Each row was made from one path, in order. Every step used is in the known rows, and no mark comes twice. Write each row's path.
Known rows:
t w x: | -.09 |  .42 | -.03 | -.06 | -.17 | -.40 | -.32 | -.23 |  .59 |  .08 | -.31 | -.07 |  .25 |  .39 | -.07 |  .04 |  .33 | -.23 |  .12 | -.22 |  .21 |
q u x e w t: | -.40 |  .09 |  .14 | -.09 |  .23 |  .11 |  .01 |  .07 | -.07 |  .11 | -.55 | -.37 | -.18 | -.18 | -.17 | -.42 | -.16 |  .16 | -.20 |  .38 | -.18 |
u x e: | -.07 | -.26 |  .00 |  .40 |  .46 | -.04 |  .26 |  .05 |  .05 | -.09 |  .10 |  .41 | -.15 | -.04 | -.12 |  .23 | -.43 |  .07 | -.23 |  .14 | -.21 |
t w x u q: | -.30 |  .16 | -.16 | -.36 | -.18 | -.11 | -.52 |  .17 |  .40 |  .35 | -.21 |  .10 |  .08 |  .23 |  .13 |  .13 |  .40 |  .08 |  .14 | -.08 |  .26 |
b w x: | -.01 |  .09 | -.23 | -.22 | -.11 | -.16 | -.16 | -.24 |  .41 |  .02 | -.08 | -.42 |  .14 | -.27 |  .11 | -.38 |  .02 |  .00 |  .08 |  .01 |  .15 |
x q: |  .15 |  .04 | -.11 |  .28 | -.27 | -.18 | -.02 | -.10 | -.53 | -.16 |  .10 |  .40 |  .07 |  .05 | -.21 |  .35 | -.11 | -.09 |  .03 | -.28 | -.34 |
u x e w: |  .19 | -.29 | -.15 |  .26 |  .34 |  .11 |  .04 |  .15 |  .12 |  .00 | -.34 |  .09 | -.07 | -.34 | -.03 |  .02 | -.52 |  .02 | -.27 |  .01 | -.30 |
w e: | -.15 |  .01 |  .07 |  .09 | -.05 |  .04 | -.06 |  .18 | -.45 | -.08 |  .59 |  .06 | -.05 | -.11 |  .18 |  .12 | -.31 |  .03 |  .00 | -.17 | -.20 |
b w x q u: | -.02 |  .28 | -.26 | -.28 | -.27 | -.19 | -.30 | -.20 | -.08 |  .19 | -.51 | -.44 |  .09 | -.32 | -.06 | -.49 |  .18 |  .07 |  .16 |  .11 | -.02 |
b w: | -.07 |  .14 |  .03 | -.09 | -.19 |  .05 | -.05 | -.08 | -.11 | -.17 |  .31 | -.25 |  .18 | -.55 |  .18 | -.22 | -.08 |  .25 |  .14 |  .05 |  .07 |
q x: |  .31 |  .23 |  .25 |  .41 | -.19 | -.34 |  .18 | -.26 | -.08 | -.13 |  .32 |  .09 |  .16 |  .17 |  .12 |  .20 | -.19 |  .01 |  .09 |  .01 |  .08 |
x e: | -.12 | -.10 |  .10 |  .30 |  .24 |  .18 |  .29 |  .10 | -.27 |  .02 |  .46 |  .51 | -.12 | -.03 |  .03 |  .21 | -.30 | -.06 | -.14 | -.07 | -.28 |
w x: | -.07 | -.11 | -.19 |  .16 |  .04 | -.34 | -.10 | -.25 |  .50 | -.04 | -.13 | -.04 |  .00 |  .33 |  .04 |  .04 | -.04 | -.25 | -.14 | -.12 |  .05 |
t w: | -.13 |  .48 |  .21 |  .09 | -.24 | -.23 | -.20 | -.07 |  .07 | -.09 |  .08 |  .07 |  .29 |  .09 | -.02 |  .21 |  .27 |  .01 |  .17 | -.16 |  .13 |
x u q: | -.41 | -.37 | -.06 | -.06 | -.07 |  .26 | -.22 |  .39 | -.29 |  .09 |  .44 |  .31 | -.13 | -.10 |  .33 |  .32 | -.06 |  .40 | -.02 |  .11 | -.01 |
w e t: |  .02 | -.30 |  .23 | -.32 |  .06 |  .26 |  .29 |  .21 | -.47 | -.21 |  .66 | -.25 | -.04 | -.03 |  .14 |  .03 | -.26 |  .01 |  .07 | -.05 | -.01 |
w e x q: |  .42 | -.06 | -.34 |  .26 | -.12 |  .06 | -.02 |  .02 | -.48 | -.04 |  .09 |  .35 | -.14 | -.25 | -.18 | -.01 | -.23 | -.24 | -.10 | -.28 | -.46 |
q u: | -.47 |  .10 |  .26 |  .26 | -.07 | -.09 | -.05 |  .01 | -.26 | -.09 |  .06 | -.27 | -.07 | -.01 |  .18 | -.06 |  .06 |  .23 | -.04 |  .36 |  .04 |
e t w x: |  .11 |  .03 |  .13 | -.44 | -.03 | -.16 |  .10 | -.20 |  .51 | -.09 | -.13 | -.37 |  .21 |  .41 | -.10 | -.05 |  .36 | -.26 |  .17 | -.10 |  .42 |
e w t: | -.11 |  .13 |  .03 | -.23 | -.27 |  .05 | -.17 | -.13 |  .02 | -.12 | -.22 | -.39 |  .18 | -.10 | -.15 | -.25 | -.08 | -.11 | -.07 | -.32 | -.19 |
e x u: |  .12 | -.39 | -.32 |  .53 |  .16 |  .38 |  .11 |  .01 |  .38 | -.17 |  .14 |  .33 | -.32 | -.14 |  .00 | -.04 |  .10 |  .06 | -.31 |  .05 |  .02 |

Write each row's path:
|  .06 |  .26 | -.13 |  .06 | -.08 |  .33 | -.23 |  .26 |  .10 |  .12 |  .16 |  .18 | -.12 | -.20 |  .03 | -.07 |  .31 |  .08 |  .02 | -.20 |  .05 |  t w e x u
| -.09 | -.23 |  .03 | -.75 | -.02 |  .10 | -.11 |  .15 |  .31 |  .16 | -.08 | -.24 |  .10 |  .29 |  .09 |  .04 |  .43 |  .00 |  .24 |  .06 |  .45 |  e t w x u q
|  .15 |  .42 | -.03 |  .07 | -.14 |  .00 | -.19 |  .07 |  .00 |  .01 |  .06 |  .05 |  .07 | -.19 |  .00 | -.10 |  .16 | -.15 |  .08 | -.21 | -.02 |  t w e x
| -.13 |  .16 |  .06 |  .25 | -.28 | -.13 | -.12 | -.02 | -.68 | -.01 | -.16 |  .07 | -.03 |  .01 | -.13 |  .07 |  .06 |  .11 |  .04 |  .10 | -.25 |  x q u
| -.24 |  .06 |  .38 | -.14 |  .37 |  .09 |  .27 |  .12 | -.07 |  .03 | -.25 | -.26 | -.11 |  .00 | -.08 | -.17 |  .13 |  .23 |  .02 |  .56 |  .19 |  q u x e t w
|  .28 | -.19 |  .38 | -.35 |  .03 | -.01 |  .40 |  .11 | -.67 |  .15 |  .41 |  .20 |  .12 |  .01 |  .24 |  .24 | -.34 |  .01 |  .24 |  .25 | -.02 |  u q x e t
|  .10 | -.14 |  .20 | -.11 |  .44 |  .08 |  .41 |  .08 |  .13 | -.11 |  .01 |  .12 | -.01 |  .04 | -.23 |  .14 | -.08 |  .03 | -.01 |  .17 |  .11 |  u x e t w
|  .23 |  .04 |  .14 |  .40 | -.08 |  .07 |  .16 |  .00 |  .01 | -.02 |  .43 |  .23 | -.08 |  .15 |  .20 |  .24 | -.05 |  .32 |  .01 |  .06 |  .16 |  q x u
|  .46 | -.09 | -.49 |  .00 | -.31 | -.22 | -.40 | -.13 |  .18 |  .13 | -.79 | -.17 |  .17 | -.06 | -.10 | -.08 | -.12 | -.36 | -.09 | -.50 | -.29 |  e w x q
| -.37 |  .37 |  .10 | -.47 | -.25 |  .01 |  .01 | -.23 | -.09 | -.17 |  .29 | -.37 |  .15 | -.34 | -.16 | -.43 |  .08 |  .15 |  .16 |  .01 |  .04 |  b w t
|  .04 | -.14 |  .02 | -.45 |  .06 |  .18 |  .07 |  .02 |  .58 | -.02 | -.05 | -.26 |  .02 |  .37 | -.05 | -.01 |  .49 | -.05 |  .10 | -.05 |  .47 |  e t w x u
|  .11 | -.45 | -.04 | -.22 |  .41 |  .10 |  .45 | -.08 |  .30 |  .04 |  .07 |  .04 | -.14 |  .30 | -.09 | -.06 | -.13 | -.38 | -.12 | -.04 |  .05 |  w x e t
|  .06 |  .08 |  .34 | -.33 | -.10 |  .04 |  .21 | -.05 |  .02 | -.25 |  .21 | -.26 |  .25 |  .17 | -.06 |  .10 |  .29 | -.05 |  .24 | -.04 |  .33 |  e t w
| -.43 | -.04 |  .18 |  .35 |  .17 | -.23 | -.06 | -.03 |  .03 | -.17 | -.25 | -.31 | -.12 | -.03 |  .05 | -.04 | -.08 |  .32 | -.16 |  .55 |  .07 |  q u x
|  .17 | -.12 | -.19 |  .39 |  .01 | -.33 | -.04 | -.14 | -.17 | -.24 | -.23 |  .32 |  .01 |  .05 | -.35 |  .35 | -.28 |  .04 | -.12 | -.03 | -.25 |  u x q
|  .17 | -.31 | -.45 |  .01 | -.04 |  .23 | -.36 |  .10 |  .65 |  .15 | -.49 | -.30 | -.06 | -.09 |  .19 | -.17 | -.04 | -.03 | -.20 | -.27 |  .01 |  e w x u
| -.05 |  .39 | -.03 | -.05 |  .06 | -.18 | -.08 | -.07 |  .42 |  .27 | -.18 |  .26 |  .12 |  .28 | -.11 |  .01 |  .20 | -.30 |  .05 | -.23 |  .04 |  t w x e
| -.32 | -.42 | -.29 | -.19 |  .05 | -.01 | -.33 |  .16 |  .31 |  .24 | -.01 |  .14 | -.14 |  .19 |  .22 |  .15 |  .04 |  .07 | -.09 |  .03 |  .07 |  w x u q
|  .34 |  .18 |  .29 |  .37 |  .10 | -.08 |  .42 | -.10 | -.28 |  .09 |  .42 |  .43 |  .03 |  .11 |  .07 |  .21 | -.33 | -.02 |  .03 |  .00 | -.10 |  q x e
| -.25 | -.33 |  .27 |  .01 |  .51 |  .17 |  .43 |  .11 | -.18 | -.07 | -.09 | -.23 | -.25 | -.05 | -.01 | -.12 | -.13 |  .23 | -.15 |  .63 |  .07 |  q u x e t
|  .61 |  .17 |  .13 |  .26 | -.04 |  .05 |  .21 | -.01 | -.22 |  .18 |  .00 |  .11 |  .14 | -.19 |  .16 |  .00 | -.42 | -.07 |  .01 | -.13 | -.21 |  q x e w
|  .07 |  .02 |  .35 | -.28 |  .20 |  .29 |  .47 |  .12 | -.23 | -.01 |  .36 |  .19 |  .08 |  .07 | -.09 |  .10 |  .09 | -.09 |  .16 | -.04 |  .08 |  x e t w
| -.16 |  .53 |  .21 | -.13 | -.26 | -.06 | -.28 |  .20 | -.26 |  .05 |  .34 |  .00 |  .18 | -.04 |  .09 |  .14 |  .09 |  .03 |  .22 | -.27 | -.02 |  t w e
| -.02 | -.50 | -.32 |  .19 |  .07 |  .31 | -.08 |  .15 |  .07 |  .01 |  .09 |  .36 | -.27 | -.26 |  .18 |  .04 |  .04 |  .15 | -.18 |  .17 | -.01 |  e x u q
|  .23 |  .00 | -.23 |  .46 | -.12 | -.04 |  .01 | -.20 | -.28 | -.08 | -.42 |  .15 | -.17 | -.15 | -.21 | -.16 |  .14 | -.13 | -.16 |  .13 | -.25 |  e x q u
|  .12 | -.29 | -.28 |  .27 |  .13 |  .49 |  .01 |  .28 | -.02 |  .01 |  .42 |  .23 | -.39 | -.30 |  .13 | -.11 | -.15 |  .08 | -.21 | -.08 | -.15 |  w e x u
| -.07 |  .08 | -.23 |  .11 | -.15 | -.36 | -.25 | -.22 | -.04 |  .13 | -.55 | -.07 | -.05 |  .29 | -.17 | -.05 |  .15 | -.18 | -.03 |  .01 | -.12 |  w x q u
|  .08 |  .19 |  .12 | -.50 | -.16 | -.18 |  .00 | -.14 |  .02 |  .09 | -.55 | -.42 |  .17 |  .37 | -.26 | -.15 |  .54 | -.18 |  .24 |  .05 |  .26 |  e t w x q u
